What can hang from each mark
N: C L
Y: L M
G: Q
H: M P
Q: C
C: G N Q
M: C Y
L: N Y

Every row comes from one small tree of marks. The marks that hang from a mark follow it in brackets, in alphabetical order. Every link used is in the known rows. Which tree was each row made from?
Known rows
C[G N[L]]: [-3.90 -1.00 -0.87  3.33 -1.33 -4.38 -0.59 -1.63 -1.72 -2.65  0.48 -1.14
  0.63 -1.24 -0.87  1.32  1.42 -1.01  1.65 -0.55  2.74]
H[M[C]]: [ 0.71 -4.84 -2.99  3.41  1.06  0.24 -2.74  1.10  1.56 -0.64 -2.44 -3.99
  0.26 -1.57 -1.87  3.23  1.31 -1.20  1.01 -3.20  3.63]
M[C[N]]: [ 1.15 -2.83 -3.09  4.90 -0.21 -5.36 -1.19  0.64 -0.39  1.64 -1.21 -3.61
  0.78 -1.85 -3.25  0.78  1.37 -1.98  1.30 -1.81  2.94]
C[G N[L[Y[M]]] Q]: [-2.20 -1.65  0.40  3.44 -1.28 -2.06  0.44 -2.07 -3.34 -2.15  1.16 -2.10
  0.61 -0.76 -1.40  3.15  1.78 -0.69  1.93 -0.10 -1.13]
C[G N[L[Y]] Q]: [-2.35 -1.21  0.35  3.38 -1.20 -4.16  0.86 -2.08 -3.67 -1.49  1.19 -2.25
  0.78 -0.96 -1.20  2.88  1.81 -0.64  2.35  0.31 -1.20]
L[N[C[G Q]] Y[M]]: [-1.58  1.22 -1.56  1.45 -0.21 -0.09  1.85  1.32 -1.68 -2.64 -0.59 -2.39
  0.07  0.53 -3.31  5.23  1.64 -0.97  1.33 -0.93 -3.74]
G[Q[C]]: [-0.77 -5.24 -5.13 -1.80 -0.54 -7.00  0.27  0.86 -1.49  0.96 -3.78 -5.50
  0.17 -1.07 -2.60  2.33  1.33 -0.93  4.27 -1.97  4.43]
H[M[Y[L]] P]: [ 0.42 -7.64 -2.51 -0.40  2.65  0.40 -3.28  1.63  2.33 -2.74 -3.44 -6.93
 -1.09 -0.44 -2.77  1.86  1.06  0.37  1.71 -2.34  0.40]
N[L[Y]]: [-2.66 -2.98 -2.91  2.94  0.24 -3.43 -2.45  3.84 -0.36 -1.75 -2.37 -4.12
 -0.02 -1.00 -2.99  2.52  1.44 -0.25  2.08 -0.15  2.64]
L[N[C[Q]] Y]: [-0.99  1.32 -2.37  0.84  0.14 -3.79  2.00  2.49 -2.33 -1.02 -1.00 -3.75
  0.26  0.54 -3.33  4.64  1.84 -0.60  2.56 -0.28 -3.90]
M[C[G Q] Y[L]]: [ 1.77 -3.70 -2.62  3.73  0.90 -5.44 -1.65  1.09 -0.53  2.91 -1.16 -3.58
 -0.42 -2.65 -4.99  1.64  0.07 -3.50  0.99 -0.94  0.56]
M[C]: [ 0.98 -3.38 -3.86  5.11  0.27 -5.58 -2.33  1.81  0.68  2.27 -2.14 -4.35
  0.83 -2.47 -3.60  1.40  1.15 -2.11  1.43 -2.01  5.10]
G[Q[C[N[L]]]]: [-1.30 -5.33 -4.61 -1.84 -1.01 -6.41  0.49  0.54 -2.34 -0.25 -2.75 -4.82
 -0.02 -0.22 -2.45  1.85  1.36 -0.74  4.20 -1.56  3.41]
M[C Y[L]]: [ 2.07 -4.28 -4.22  3.04  1.36 -4.91 -2.80  3.56  0.83  2.53 -2.74 -4.22
 -0.88 -2.31 -5.77  0.75  0.08 -3.22  0.80 -1.44  1.56]
G[Q[C[N]]]: [-0.66 -4.88 -4.60 -2.01 -0.89 -6.84  1.14  0.05 -2.22  0.54 -3.07 -5.00
  0.11 -0.65 -2.36  1.90  1.51 -0.85  4.19 -1.87  2.92]
L[N[C] Y]: [-1.69  1.74 -2.80  0.87  0.28 -3.99  1.90  3.04 -1.40 -1.51 -1.64 -3.20
  0.09  0.38 -3.39  3.97  1.74 -0.68  2.08 -0.39 -3.18]
M[Y[L]]: [ 0.10 -3.34 -3.67  0.09  1.06 -3.76 -2.87  3.19  0.35  0.47 -3.19 -4.42
 -0.98 -2.14 -4.36  1.69  0.58 -1.89  1.90 -1.30  1.26]
Y[L[N[C[G Q]]] M]: [-1.23 -1.84 -3.43 -0.60 -0.22  5.09 -3.70  1.61  0.01 -4.75  0.19 -1.67
 -0.54 -0.17 -2.67  3.88  0.42 -0.89  1.65 -3.37  2.65]
N[C[G Q] L[Y[M]]]: [-4.40 -3.43 -1.72  3.42 -1.25  0.21 -3.13  1.88 -1.58 -4.27  0.95 -2.57
  0.61  0.44 -3.26  3.32  1.04 -0.50  2.18 -0.15  2.96]
M[C[G N Q] Y[L]]: [ 1.91 -3.19 -1.84  3.47  0.41 -5.17 -0.46 -0.06 -1.60  2.30 -0.22 -2.85
 -0.47 -2.00 -4.70  1.02  0.30 -3.38  0.87 -0.77 -1.57]
Q[C[G N]]: [-2.11 -4.00 -2.62  0.28 -2.39 -6.12  0.58 -1.54 -2.08 -0.84  0.47 -2.46
  0.59 -1.73 -2.29  1.28  1.14 -1.70  1.76 -2.55  3.75]

Which tree is each row?
[-2.51 -1.82  0.03  3.19 -1.65 -3.95 -0.42 -2.79 -3.55 -1.71  1.75 -2.19
  1.02 -0.94 -0.82  2.69  1.67 -0.82  2.68 -0.30  1.28]
C[G N[L] Q]
[-2.41 -0.39 -1.58  1.36 -0.67 -6.41  2.18 -2.94 -2.09 -0.48 -1.74 -2.19
  0.68 -1.56 -0.45  1.54  1.78 -1.04  2.94 -0.56  1.01]
C[G[Q] N]
[-3.06 -4.71 -2.65  0.53 -2.54 -5.50 -0.31 -0.85 -2.26 -1.96  1.01 -2.17
  0.39 -1.06 -2.41  1.25  0.94 -1.48  1.74 -2.17  4.42]
Q[C[G N[L]]]
[-2.90  1.27 -2.81  1.07 -0.77 -4.16  0.02  0.43 -1.22 -2.12  0.04 -2.11
  0.74  0.10 -2.10  3.61  1.30 -1.27  2.34 -1.42  1.90]
L[N[C[G]]]
[ 0.25 -1.74 -3.65  1.75  0.50  3.40 -2.92  1.69  1.15 -2.74 -0.62 -1.20
 -0.76 -1.27 -3.17  2.99  0.11 -2.02  0.15 -3.58  2.81]
Y[L[N] M[C[G]]]
[ 1.84 -2.12 -2.52  2.98  0.95 -5.43 -0.42  0.98 -1.06  2.51 -0.76 -3.08
 -0.64 -1.81 -4.97  2.46  0.07 -3.62  0.92 -0.91 -1.26]
M[C[G Q] Y[L[N]]]
[ 0.99 -4.88 -2.58  4.22 -0.66  1.66 -3.27  0.80 -0.28 -1.08 -0.81 -3.69
  0.35 -0.84 -3.62  2.76  1.30 -1.48  0.95 -2.71  3.43]
Y[M[C[N[L] Q]]]
[ 2.57 -7.57 -2.38  1.08  2.75 -0.20 -2.22  1.29  1.41 -1.15 -2.19 -6.96
 -1.00  0.17 -3.68  2.43  0.84 -0.52  1.36 -2.32 -1.42]
H[M[C[Q] Y[L[N]]] P]
[ 1.77 -8.09 -2.42  2.64  2.54 -1.90 -2.27  1.30  2.46 -0.51 -3.41 -7.29
 -0.58 -0.48 -3.77  1.56  1.19 -0.68  0.90 -2.13  0.49]
H[M[C Y] P]
[-0.40 -3.27 -1.01  2.26 -0.92 -0.98 -0.94  0.29 -3.22 -1.76  0.09 -4.01
  0.33  0.00 -2.41  3.23  2.02 -0.06  2.67 -0.61 -1.21]
C[N[L[Y[M]]] Q]
[ 0.66  0.99 -1.82  2.87  0.68 -1.35  2.51  1.68 -0.91 -0.32 -1.91 -2.85
 -0.26 -0.55 -3.64  4.95  1.63 -1.59  0.41 -1.20 -4.22]
L[N Y[M[C[G Q]]]]
[-3.56 -0.76 -1.27  1.91 -0.47 -5.75  2.19 -1.25 -2.45 -1.83 -1.61 -1.88
  0.13 -0.67 -0.98  1.67  1.62 -0.64  2.63  0.61 -0.48]
C[G[Q] N[L[Y]]]
[-1.21 -0.84  0.07  2.85 -1.40 -4.80  0.84 -3.78 -3.29 -0.09  1.04 -2.58
  1.33 -1.83 -0.64  2.73  1.96 -1.05  2.69 -0.84  0.31]
C[G N Q]
[-2.24  0.91 -2.36  1.01 -0.92 -3.97  0.09 -0.12 -2.15 -1.65  0.70 -2.64
  0.89  0.26 -2.09  4.26  1.43 -1.21  2.86 -1.31  1.17]
L[N[C[G Q]]]
[ 0.86 -2.27 -1.80  4.99  0.16 -7.57  0.68 -0.15 -0.63  2.80 -1.59 -2.79
 -0.10 -2.16 -4.77  0.56  0.81 -3.71  0.07 -0.47 -0.67]
M[C[G N] Y]
[-1.56 -0.83 -4.39 -1.01  0.24 -0.79 -3.06  2.84 -0.33 -2.96 -0.49 -2.52
 -0.27 -0.55 -2.41  2.54  0.55 -0.65  2.76 -2.35  2.93]
Y[L[N[C]]]
[-0.57 -1.61 -2.99 -0.37  0.57 -3.64 -1.48  2.05 -1.00 -0.38 -1.39 -3.37
 -0.83 -0.96 -4.21  2.76  0.46 -2.14  2.10 -0.97 -0.67]
M[Y[L[N[C[G Q]]]]]
[-4.34 -3.38 -3.41  2.72 -0.66 -2.27 -3.66  4.34 -0.71 -3.69 -0.64 -3.47
  0.41  0.50 -3.71  1.98  1.10 -0.16  2.58 -0.03  3.83]
N[C L[Y]]
[-5.70 -3.35 -3.44  2.09 -1.24 -3.68 -3.42  1.44 -1.05 -3.83 -0.17 -2.46
  0.77  0.44 -2.28  1.80  0.75 -0.65  3.40 -0.20  6.89]
N[C[G[Q]] L]
[-2.96 -2.26 -2.24  2.64 -1.43 -3.78 -2.50 -0.53 -1.57 -1.31  0.74 -3.29
  1.60 -1.10 -2.16  2.71  1.32 -1.04  3.24 -1.19  5.01]
N[C[G Q]]
[ 1.28  0.40 -2.28  2.51  0.82 -1.01  2.03  2.50 -0.85 -0.19 -2.27 -3.54
 -0.36 -0.28 -3.98  4.97  1.72 -1.39  0.68 -1.38 -4.23]
L[N Y[M[C[Q]]]]
[ 0.10 -4.08 -1.89  4.83 -0.82  1.11 -2.57 -0.38 -0.31 -1.28 -0.25 -2.72
  0.47 -1.24 -3.12  2.74  1.18 -1.82  0.59 -2.46  3.49]
Y[M[C[G N[L] Q]]]
[-1.69 -0.51 -3.60 -0.67  0.00 -1.06 -2.51  1.61 -0.98 -2.74  0.33 -2.20
 -0.06 -0.66 -2.03  3.00  0.55 -0.81  2.87 -2.12  2.46]
Y[L[N[C[G Q]]]]
[ 2.16 -2.67 -4.13  2.29  1.41 -4.93 -1.49  3.50  0.31  2.13 -2.31 -3.71
 -1.11 -1.50 -5.71  1.56  0.08 -3.32  0.70 -1.41 -0.29]
M[C Y[L[N]]]
[ 3.09 -3.27 -3.51  2.20  1.19 -4.71 -1.41  2.66 -0.98  2.81 -1.44 -4.42
 -0.86 -1.26 -5.69  2.50  0.25 -3.19  1.42 -1.26 -1.32]
M[C[Q] Y[L[N]]]
